Each row comes from the steps of one walk. Every step used is in the known rows, and no mark comes twice. Write the walk behind each row, first mark first.
In the rows, 128 means zero.
Known rows
vumi, nufeb: [138 141 142 150 115 123  81  73 122 150 118 135 145 116 135 117 138 131
 118 142 163  69 145 140 169 109 159 140  91  82  95 123  89 123]
feguz, vumi, kaguz: [144 118 162 185 102 128  80  59 112 156 122 140 110 134 127 117 160 124
 124 145 146  89 153 124 162 103 149 159  93 120  98  80  92 132]
vumi, tetopin, zizod, tekud, kaguz: [114 177 145 161 145  96 107 119 142 153 102 166 135 134 112 111 168 114
  71 155 145  72 133 114 151 119 154 170  83 136  93 106  94 156]
nufeb, vumi, zizod, tekud: [146 196 136 154 113 103 105 112 127 172 119 139 148 140 106 128 174  98
 113 159 160  88 184 110 163  85 173 154  85  82 106 106 107 130]
tetopin, vumi, zizod, tekud: [120 191 143 137 103 116 112 103 130 183 114 161 165 152 133 122 177 102
 107 167 162  93 162 129 137  77 192 151  80 101 112  87  91 111]
nufeb, kaguz, zipup, tetopin, tekud, zizod: [124 106 151  98 118 115 149  76 129 159  81 156 156 109  96 123 172 132
 150 141 110  50 167 151 152 121 171 165 117  95 122 137  98 144]
tekud, feguz, vumi: [157 119 152 167 111  94  89  65 115 168  87 124  84 114 127 135 148 144
 106 117 135  97 136 154 137 106 148 153  97 118 114 103 103 152]
kaguz, zizod, vumi, feguz: [125 173 150 150 152 115  91  75 123 180 105 155 161 126 146 156 155 116
 130 148 132  87 154 147 155 119 161 132  91 109 124  96  77 119]
zipup, tetopin, vumi, nufeb, kaguz: [129 123 164 137  94 118 135  55 112 193  88 140 168  92 129 102 153 147
 102 142 127  58 175 181 158 114 179 154  62 108 107 141  98 111]
zizod, vumi, nufeb, kaguz: [142 155 169 162 120 121 110  77 117 187 105 146 162 115 127 107 155 138
 118 140 134  56 192 160 168 122 176 149  65 110  97 137 107 114]
kaguz, zipup, nufeb: [148 134 144 147 133 108 100  92 155 161 111 151 159 148 102 152 165 145
 109 146 176  90 183 127 140  95 175 127 113  84 131 121  62 135]
vumi, kaguz, zizod: [129 127 158 178  98 145 107  89 117 163  94 143 125 136 119 129 172 131
 146 145 165  81 177 119 182 125 154 150  98  98 108 131  69 138]
zizod, tekud, tetopin, vumi, nufeb, kaguz: [112 141 154 154 113 119 111  79 109 202  74 157 165 117 135 104 178 155
  95 137 139  57 171 164 169 111 189 162  67 101  97 147  97 110]
zipup, nufeb, vumi, zizod, tekud: [154 201 132 151 115  99 107 120 140 167 118 146 164 142 104 140 172  99
 100 168 168  89 186 106 160  77 183 142  88  77 119 103 101 132]
zizod, vumi, nufeb, kaguz, zipup: [127 125 175 161 139 124  86  75 125 191  98 149 166 145 106 109 174 159
 148 141 151  59 208 166 165 118 178 157  86 101  97 143  84 115]
kaguz, zipup, nufeb, vumi, zizod, tekud: [146 187 139 149 126 101  93 118 142 172 114 150 171 155  95 141 182 112
 117 169 175  85 197 112 162  76 186 146  96  73 118 107  90 130]
feguz, vumi: [154 124 158 170 112 103  87  66 120 172 106 133 103 124 119 125 152 124
 115 120 132  93 148 145 135 103 153 152  88 108 127  94  94 128]
vumi, tetopin, zipup, nufeb, kaguz, zizod: [130 119 157 171 108 144 133 106 134 178  75 149 159 112 106 146 158 122
 103 137 139  79 205 161 157 129 179 135  89 111 144 155  63 133]
zipup, tetopin: [161 139 146 128  95  95 146  68 141 152 127 141 131 106 109 123 143 120
 109 153 148  68 161 137 140 110 145 147  84  98 114 114  97 146]
zizod, kaguz, zipup, nufeb, vumi: [169 148 123 152 125  92 115  91 141 165  96 124 145 130  74 136 172 148
 106 138 159  93 211 113 178 110 155 143 117  77 119 135  88 142]
zizod, tetopin, vumi, kaguz: [128 151 148 135  98 135 123  46 109 160 103 156 153 136 136  89 169 142
 116 162 152  80 145 121 168  94 155 166  92 132  85  87  87 108]
vumi, kaguz, zizod, tekud: [116 169 157 182 107 132  97 116 138 176 100 166 140 163 117 133 183 126
 146 158 178  82 187 100 185 125 168 146  97  85 105 113  69 134]
nufeb, kaguz, zipup, tetopin: [143 107 172 134 110 103 142  62 138 175 107 141 148 114  90 111 163 146
 135 148 140  56 201 158 147 118 157 162  81 105 109 140  87 140]
feguz, vumi, zizod, tetopin: [160 158 158 113 115 119 117  49 113 141 106 130 155 117 124  73 147 116
 132 162 134  62 142 130 153  70 153 177  77 128 107  90 106 115]
nufeb, vumi, tetopin, zizod, kaguz, zipup: [123 128 140 163 133 117 106  80 146 153  98 124 150 134 100  91 173 135
 122 159 141  73 207 133 181 122 153 167 129 108  87 122  84 129]
tetopin, zipup, nufeb: [155 126 126 143 112 118 118 109 158 156 126 161 146 135 112 157 147 111
  80 137 174  99 175 127 117  94 166 115 109 110 141 124  67 141]
zizod, tetopin: [157 168 148 117 121 116 135  59 128 145 106 138 143 122 119  82 148 138
 126 143 146  66 151 111 161 101 137 162  91 114  95 116  95 122]
feguz, vumi, tetopin: [142 150 146 179 124 121  83  55 120 143 114 131 126 108 125 129 131 102
  89 148 119  91 134 163 148 107 161 154  91 120 117  66  96 124]
nufeb, vumi, zizod, tekud, kaguz: [143 185 140 141 134  89 116 119 115 164 101 147 127 133  84 116 180 116
  96 144 158  84 146 104 155 104 150 177  67 119  96 120 105 162]
kaguz, zizod: [137 137 151 165 104 128 116  97 126 174  84 137 122 128 113 137 166 132
 137 127 156  85 175 132 164 126 157 145  95  86 129 146  69 137]
zizod, tekud, kaguz, zipup, tetopin, vumi: [117 141 148 112 114  88 131  73 137 193  83 178 154 140  96 117 181 153
 107 154 160  78 152 155 130 106 172 166  79 121 117 106  74 131]
zipup, nufeb, kaguz, zizod, vumi, tetopin, tekud: [105 160 137 162 125 126 130  80 146 162  74 164 193 128 124 149 166 115
 101 173 122  54 189 172 147 120 203 121 110 100 120 104  76 118]
vumi, tetopin: [139 168 135 168 122 131 108  69 127 136 126 132 137 110 126 130 134 100
  83 154 133  89 145 145 154 113 158 146  96 110 101  86  92 128]
kaguz, zipup, tetopin, tekud, feguz: [120 104 134 126 110  96 134  60 138 154  77 138 130 120 121 138 164 157
 123 149 149  63 161 162 134 115 158 138 127  96  87 133  84 162]
vumi, kaguz, zizod, tetopin: [141 151 161 135 110 141 127  65 119 145  86 145 150 132 117  84 163 147
 157 157 156  58 165 107 196 115 140 168  95 113  96 123  76 126]
nufeb, vumi: [172 160 124 167 110  92 114  85 116 172 104 115 110 111  92 134 163 127
 102 117 139  95 180 124 164 109 141 149  98  81 113 139 108 138]
kaguz, zizod, vumi: [146 181 151 165 124 111 109 105 137 185  98 167 141 148 115 140 170 131
 138 145 159  76 186 137 155 122 170 144  86 104 128 116  86 129]
nufeb, kaguz, zipup: [128 109 174 164 128 123 115  75 124 193  96 134 140 139  97 111 180 152
 141 121 140  78 210 152 150 120 164 159  92 104 101 155  78 124]
zipup, tetopin, zizod, vumi, kaguz: [137 155 155 170 109 112 108  81 144 151 139 173 156 138 138 112 165 115
 113 188 154  54 175 123 161  99 163 157  94 131  90  84 105 133]

Which walk is each row?
[147 109 162 116 105 104 127  53 141 148 115 132 151 123  95  91 158 130
 149 172 151  60 186 144 155 106 153 172  91 115 108  98  89 140] | feguz, vumi, zizod, kaguz, zipup, tetopin
[145 158 142 124  96 130 146  79 125 139 127 110 143 124 124  78 158 104
 122 160 150  83 182 108 168 109 151 164  90 119  83 104 101 133] | vumi, zizod, kaguz
[170 147 125 160 129  89 101  92 135 172  98 129 141 128  76 156 172 144
 102 133 160  93 198 125 162  96 162 137 114  70 131 140  86 139] | kaguz, zipup, nufeb, vumi
[118 172 151 122 108 108 114  92 140 183 111 168 180 154 115 119 179 114
 123 181 172  77 175 140 137  76 193 159  81  98 114  88  84 115] | kaguz, zipup, tetopin, vumi, zizod, tekud
[146 170 132 134 134  94 115 134 131 162 105 163 141 138  78 131 175 108
  80 147 171  88 155 105 140  96 159 162  77 128 113 122  91 163] | tetopin, zipup, nufeb, vumi, zizod, tekud, kaguz
[154 136 157 150 105 116  93  70 108 158 120 124 133 118 127 114 152  93
 115 150 137  86 146 149 131  70 168 163  76 114 122  88 105 125] | feguz, vumi, zizod
[140 112 176 172 110 121  94  61 106 184  91 126 140 100 125 102 150 141
 117 123 121  63 175 170 166 118 169 155  67 107 108 136 102 117] | feguz, vumi, nufeb, kaguz
[138 146 170 128 115 137 132  63 115 165  63 136 168 110 117  76 155 158
 152 143 138  44 178 138 196 124 154 167  78 105 104 157  83 116] | vumi, nufeb, kaguz, zizod, tetopin
[145 131 116 169 117 130 107  92 130 152 123 140 127 110 101 137 140  88
  81 132 141 101 175 154 138 111 147 143 109 123 115 116  89 133] | nufeb, vumi, tetopin, zipup
[152 126 135  96 121 136 133  90 131 144 112 161 136 123 107  96 147 111
 130 126 142  77 150 121 141 106 135 167 110 139 119 129  90 135] | tekud, zizod, tetopin, zipup
[117 114 143 113 129 128 123  79 138 151  89 141 145 150  96  98 182 145
 166 140 143  73 189 119 173 134 156 165 137 100  95 127  76 137] | tetopin, tekud, zizod, kaguz, zipup
[175 168 126 142 108 104 117  94 118 153 118 118 156 109 102 140 159  99
  89 160 152  87 174 127 151  64 172 146  88  86 126 120 109 136] | zipup, nufeb, vumi, zizod
[113 110 138 165 119 131 114 127 136 190  83 176 127 142 108 131 188 127
 108 123 164  70 192 139 143 119 163 159  91 118 118 170  76 144] | nufeb, kaguz, zizod, tekud, tetopin, zipup
[152 125 157 137 113 125 153  89 139 175 100 149 163 115 109 112 155 133
  92 131 137  72 202 140 139 108 166 141  82 127 125 149  83 127] | zizod, tetopin, zipup, nufeb, kaguz
[128 170 157 151 153 115 105  81 127 190  94 158 180 119 143 163 157 124
 116 148 124  82 173 153 158 120 178 127  85 111 134 108  75 117] | zipup, nufeb, kaguz, zizod, vumi, feguz
[133 141 161 151 141 132  80  85 124 161 121 173 145 167 103 125 184 141
 164 156 164  76 182 122 170 110 163 170 113 115  95  99  86 135] | tekud, zizod, vumi, kaguz, zipup
[146 132 161 121 122 112 116  71 136 149 127 173 153 136  94 122 166 136
 155 174 158  54 175 132 166 109 156 172 100 114 108  99  94 148] | tekud, zizod, vumi, kaguz, zipup, tetopin
[145 112 159 170 114 126 122  86 136 174 101 145 152 106 111 135 146 113
  72 133 121  86 191 168 129 109 179 137  83 132 137 121  86 127] | feguz, vumi, tetopin, zipup, nufeb, kaguz
[112 130 138 151 139 103 110  68 117 142  76 148 127 117 104 119 161 121
  84 141 119  73 114 151 133 123 153 159  93 135  96  98  86 154] | feguz, vumi, tetopin, tekud, kaguz
[108 127 146 103 145  98 113  40 113 180  90 155 165 105 130 136 157 138
 100 148 126  89 118 169 132 108 154 153  85 131 115  94  69 126] | tekud, kaguz, zipup, tetopin, vumi, feguz
[115 119 148 134 113 106 142  90 127 163  55 153 132 118  91 128 177 141
 128 140 146  57 152 141 152 138 152 156  92 106 119 152  66 163] | zipup, tetopin, tekud, kaguz, zizod
[144 202 135 169 137 121 102  78 133 146 131 156 153 127 129 135 141  99
  90 168 137  81 156 151 150 111 169 145  89 122 104  68 102 123] | zizod, vumi, tetopin
[124 111 163 168 126 136  82  69 124 160 121 146 134 160 107 118 179 145
 151 150 172  82 185 122 167 108 152 158 112 104  84 114  69 132] | vumi, kaguz, zipup
[144 112 157 165 128 118  76  75 143 157 112 157 153 154 106 149 169 146
 120 158 175  87 175 126 154  90 176 137 113  99 123  94  62 135] | feguz, vumi, kaguz, zipup, nufeb
[145 171 152 175 115 125  98  81 124 158 138 165 137 153 129 123 169 123
 125 164 163  77 173 112 165 106 158 151  90 124  85  82 100 129] | zizod, vumi, kaguz
[131 107 155 129 111 151 124  84 128 164  82 154 159 119 112  88 152 133
 141 132 153  58 188 150 161 120 151 154  92 128 113 162  69 119] | vumi, nufeb, kaguz, zizod, tetopin, zipup
[128  96 171 178 126 129  62  59 120 167 110 146 125 159 106 117 177 147
 155 146 161  85 176 136 161 102 156 164 110 112  95  97  71 128] | feguz, vumi, kaguz, zipup
[131 145 133 168 124 143 102 105 141 159 118 172 146 134 116 142 145  90
 104 151 153  87 179 162 131 118 167 138 102 138 127 102  74 128] | kaguz, zizod, vumi, tetopin, zipup
[140  90 180 139 114 104 108  49 131 173  98 142 155 108  95 106 154 153
 141 151 139  47 187 177 157 116 164 164  78 102 113 130  88 132] | feguz, vumi, nufeb, kaguz, zipup, tetopin
[131 176 147 146 137  94 115 116 130 166 102 162 114 146  94 117 174 130
  97 130 161  85 138  99 150 127 143 166  74 122  95 118  89 161] | zizod, tekud, kaguz
[150 176 163 166 124 112 126 108 140 196  84 167 162 140 110 146 175 140
 122 146 147  69 211 145 158 122 187 139  77 107 140 131  87 128] | zipup, nufeb, kaguz, zizod, vumi
[108 130 142 103 128 108 125  32 125 176  98 143 175 110 140 121 155 134
 115 157 126  91 147 161 146 113 158 146  98 121 108  86  69 110] | zizod, kaguz, zipup, tetopin, vumi, feguz
[113 112 156 159 117 133  89  60 118 178 103 156 146 161 114 117 186 152
 138 150 168  91 176 141 153 100 167 159 109 112  92 107  65 117] | tetopin, vumi, kaguz, zipup
[148 128 139 109 110 140 129  81 130 142 125 147 154 126 118  86 148  97
 122 149 158  75 166 133 127  81 146 159  94 142 108 121  88 123] | vumi, zizod, tetopin, zipup
[112 100 141 123 109 102 134  56 151 157  94 152 162 133 107 126 173 136
 140 161 145  51 180 158 129 111 171 136 121  82 103 123  70 133] | kaguz, zipup, tetopin, tekud
[117 134 124 136 115 118  83  64 107 171  84 156 156 116 145 115 162 154
  92 144 163  63 122 161 160  93 175 156  85  92 102 127  88 115] | tekud, tetopin, vumi, nufeb
